What can hang from each mark
keni: fudu fuvip gumap
medu: keni
gumap: keni
fudu: fepaz keni viguz
fepaz: givot kovo melim
kovo: fepaz
givot: fepaz

Every row comes from one small tree of marks. Brackets hold a mark, then the marks that hang from it, in alphabetical order. Every link used is in the known rows. Which tree was each row made from?
Known rows
(kovo (fepaz givot)): 2 -13 5 19 -9 7 12 38 -17 -11 -4 36 -18 47 25 7 -3 -9 -17 24
(keni (fudu (fepaz melim)) fuvip): 66 -2 41 -8 42 -12 -36 -41 -18 7 -5 44 -38 43 25 1 -6 11 -37 22
(fudu fepaz): 32 -9 21 15 -6 -7 -25 1 3 2 -18 30 -32 29 29 -1 -7 -5 -19 23
(keni fudu fuvip gumap): 41 -27 38 -10 9 2 -23 -14 -15 25 4 38 -20 21 16 -7 -10 -5 3 32
(keni (fudu fepaz viguz) fuvip gumap): 22 -29 61 -19 42 -9 -19 -13 -7 37 -3 34 -34 33 21 -22 -13 -5 -7 34
(gumap (keni fudu)): 13 -2 -10 23 22 0 1 -27 -18 49 3 42 -23 23 18 -4 -17 4 -13 21
(keni (fudu viguz) fuvip gumap): 16 -31 65 -12 40 4 -5 -14 -22 34 -1 37 -20 30 14 -23 -13 -2 1 35
(kovo fepaz): 17 -18 6 13 -6 15 -4 24 -11 -13 -2 34 -28 41 22 -1 -8 -7 -15 23
(gumap (keni fudu fuvip)): 32 -6 -1 7 36 -7 -11 -36 -26 42 11 43 -23 28 12 -1 -9 6 -16 27
(medu (keni (fudu fepaz) fuvip gumap)): 31 -27 16 -14 -7 -5 -48 -15 15 20 10 29 -42 32 20 4 -7 -10 13 27
(gumap keni): 4 -4 1 33 -6 -3 -4 -5 -15 33 -7 37 -16 26 19 2 -9 -2 -9 26
(medu (keni (fudu viguz) fuvip)): 7 -22 26 -5 43 10 -12 -29 -11 12 13 32 -34 45 10 -11 -8 5 -1 24
(fudu (keni fuvip gumap)): 3 -16 61 -6 21 5 -31 6 -3 19 -15 31 -12 22 13 -10 -5 -11 17 38
(kovo (fepaz melim)): 24 -8 32 18 1 15 -5 9 -23 -17 -6 43 -28 51 24 5 -7 4 -29 21
(fudu keni viguz): -32 -3 57 11 58 12 2 0 -8 21 -21 30 -15 33 16 -29 -11 1 -1 27
(givot fepaz): 19 -14 -5 20 9 21 -6 -20 0 -4 -1 38 -19 25 23 1 -4 10 -18 34
(medu (keni (fudu viguz))): -10 -16 15 12 27 16 -1 -20 -4 16 7 30 -33 39 16 -17 -14 7 3 17
(gumap (keni (fudu fepaz))): 22 -1 -7 16 25 -13 -12 -25 -4 52 -2 38 -36 28 26 -3 -17 1 -19 19
(medu keni): 7 -13 1 23 -29 11 -24 1 6 -8 -1 27 -27 32 18 8 -3 -4 7 20
(keni fuvip): 42 -15 33 4 2 -1 -24 -6 -19 -7 -9 34 -18 33 16 1 1 -3 -15 31
(gumap (keni (fudu fepaz) fuvip)): 38 -6 2 0 36 -20 -24 -34 -11 44 6 40 -35 34 19 0 -10 0 -22 26
(medu (keni fuvip)): 24 -17 16 8 -13 4 -37 -7 -1 -15 6 29 -28 37 11 11 4 -4 3 27
(givot (fepaz kovo melim)): 26 -9 -15 19 36 19 -19 -40 -12 -21 -4 46 -18 38 18 23 -3 24 -51 38

Write each row's tree
12 -4 25 23 0 5 8 25 -28 -14 -7 44 -19 58 28 12 0 2 -31 20 -> (kovo (fepaz givot melim))
58 -12 24 -11 31 -12 -32 -27 -7 14 -1 36 -39 35 23 -4 -7 0 -24 23 -> (keni (fudu fepaz) fuvip)
3 -11 23 5 65 -4 8 -36 -32 49 7 42 -22 39 10 -18 -13 9 -17 30 -> (gumap (keni (fudu viguz) fuvip))
-3 -34 44 -9 23 11 -19 -15 -7 27 11 31 -29 37 11 -14 -10 -3 20 31 -> (medu (keni (fudu viguz) fuvip gumap))
12 -10 26 -2 64 -17 -7 -35 -18 53 2 38 -37 42 17 -17 -14 3 -24 29 -> (gumap (keni (fudu fepaz viguz) fuvip))
17 -1 6 28 17 -4 -11 -3 -28 -11 -20 43 -9 46 20 29 0 7 -47 28 -> (fepaz givot kovo melim)
32 -17 45 -14 58 -9 -15 -27 -14 22 -3 35 -39 43 20 -22 -10 3 -26 26 -> (keni (fudu fepaz viguz) fuvip)
-30 12 75 15 67 -9 1 3 -11 23 -32 37 -22 55 29 -16 -6 6 -23 24 -> (fudu (fepaz givot melim) keni viguz)
-17 -20 85 -16 56 -5 -29 6 4 31 -21 27 -26 35 18 -27 -8 -13 8 39 -> (fudu fepaz (keni fuvip gumap) viguz)
5 -26 9 11 -21 14 -22 -6 8 24 10 31 -29 22 19 -1 -13 -4 24 22 -> (medu (keni fudu gumap))
-11 -14 11 14 39 -13 -4 11 -10 5 -23 30 -22 50 21 7 -6 -4 -43 30 -> (fudu (fepaz givot kovo) viguz)
23 -29 22 -7 -7 8 -35 -16 2 16 15 33 -30 27 13 3 -6 -6 20 28 -> (medu (keni fudu fuvip gumap))
7 -26 53 -3 27 -2 -7 -8 0 44 -12 33 -35 28 28 -27 -21 -5 -4 27 -> (keni (fudu fepaz viguz) gumap)
15 -16 73 2 39 -1 -12 -18 -12 39 -15 42 -35 38 31 -21 -20 5 -17 25 -> (keni (fudu (fepaz melim) viguz) gumap)
-24 -6 93 5 48 0 -19 1 -1 34 -31 35 -25 40 27 -26 -15 -1 -2 31 -> (fudu (fepaz melim) (keni gumap) viguz)
-7 -9 33 -15 95 -7 -32 -13 -2 3 -19 27 -28 47 10 -7 -6 0 -34 37 -> (fudu (fepaz kovo) (keni fuvip) viguz)
-3 -16 13 5 29 4 -15 -22 9 19 4 27 -46 45 23 -16 -14 3 -4 17 -> (medu (keni (fudu fepaz viguz)))
41 -11 49 3 9 -4 -28 -18 -5 31 -14 43 -35 29 32 -4 -16 2 -14 22 -> (keni (fudu (fepaz melim)) gumap)
-40 -17 75 8 41 13 -2 12 -3 34 -25 29 -13 25 18 -29 -14 -7 18 34 -> (fudu (keni gumap) viguz)
-15 8 77 9 66 0 -14 -12 -6 18 -31 35 -29 47 26 -25 -11 8 -22 23 -> (fudu (fepaz melim) keni viguz)
-2 -11 -5 5 64 -11 2 -10 -12 22 -11 35 -28 48 22 2 -13 4 -45 26 -> (keni (fudu (fepaz givot kovo) viguz))
-21 -21 85 -9 50 7 -13 6 -11 30 -15 31 -12 28 12 -27 -7 -8 15 41 -> (fudu (keni fuvip gumap) viguz)
33 -19 39 -11 12 -19 -21 3 -6 34 -3 36 -26 33 27 4 -5 -10 -6 31 -> (keni (fudu (fepaz givot)) fuvip gumap)
-48 -11 68 7 40 -8 -2 29 7 43 -32 28 -17 36 27 -22 -10 -14 9 33 -> (fudu (fepaz givot) (keni gumap) viguz)
48 -24 39 -17 13 -11 -37 -14 0 27 -2 35 -34 25 23 -6 -10 -8 -5 31 -> (keni (fudu fepaz) fuvip gumap)
-6 -10 -21 9 69 -11 -5 -32 -11 48 -4 37 -36 41 15 -2 -21 6 -42 28 -> (gumap (keni (fudu (fepaz kovo) viguz)))
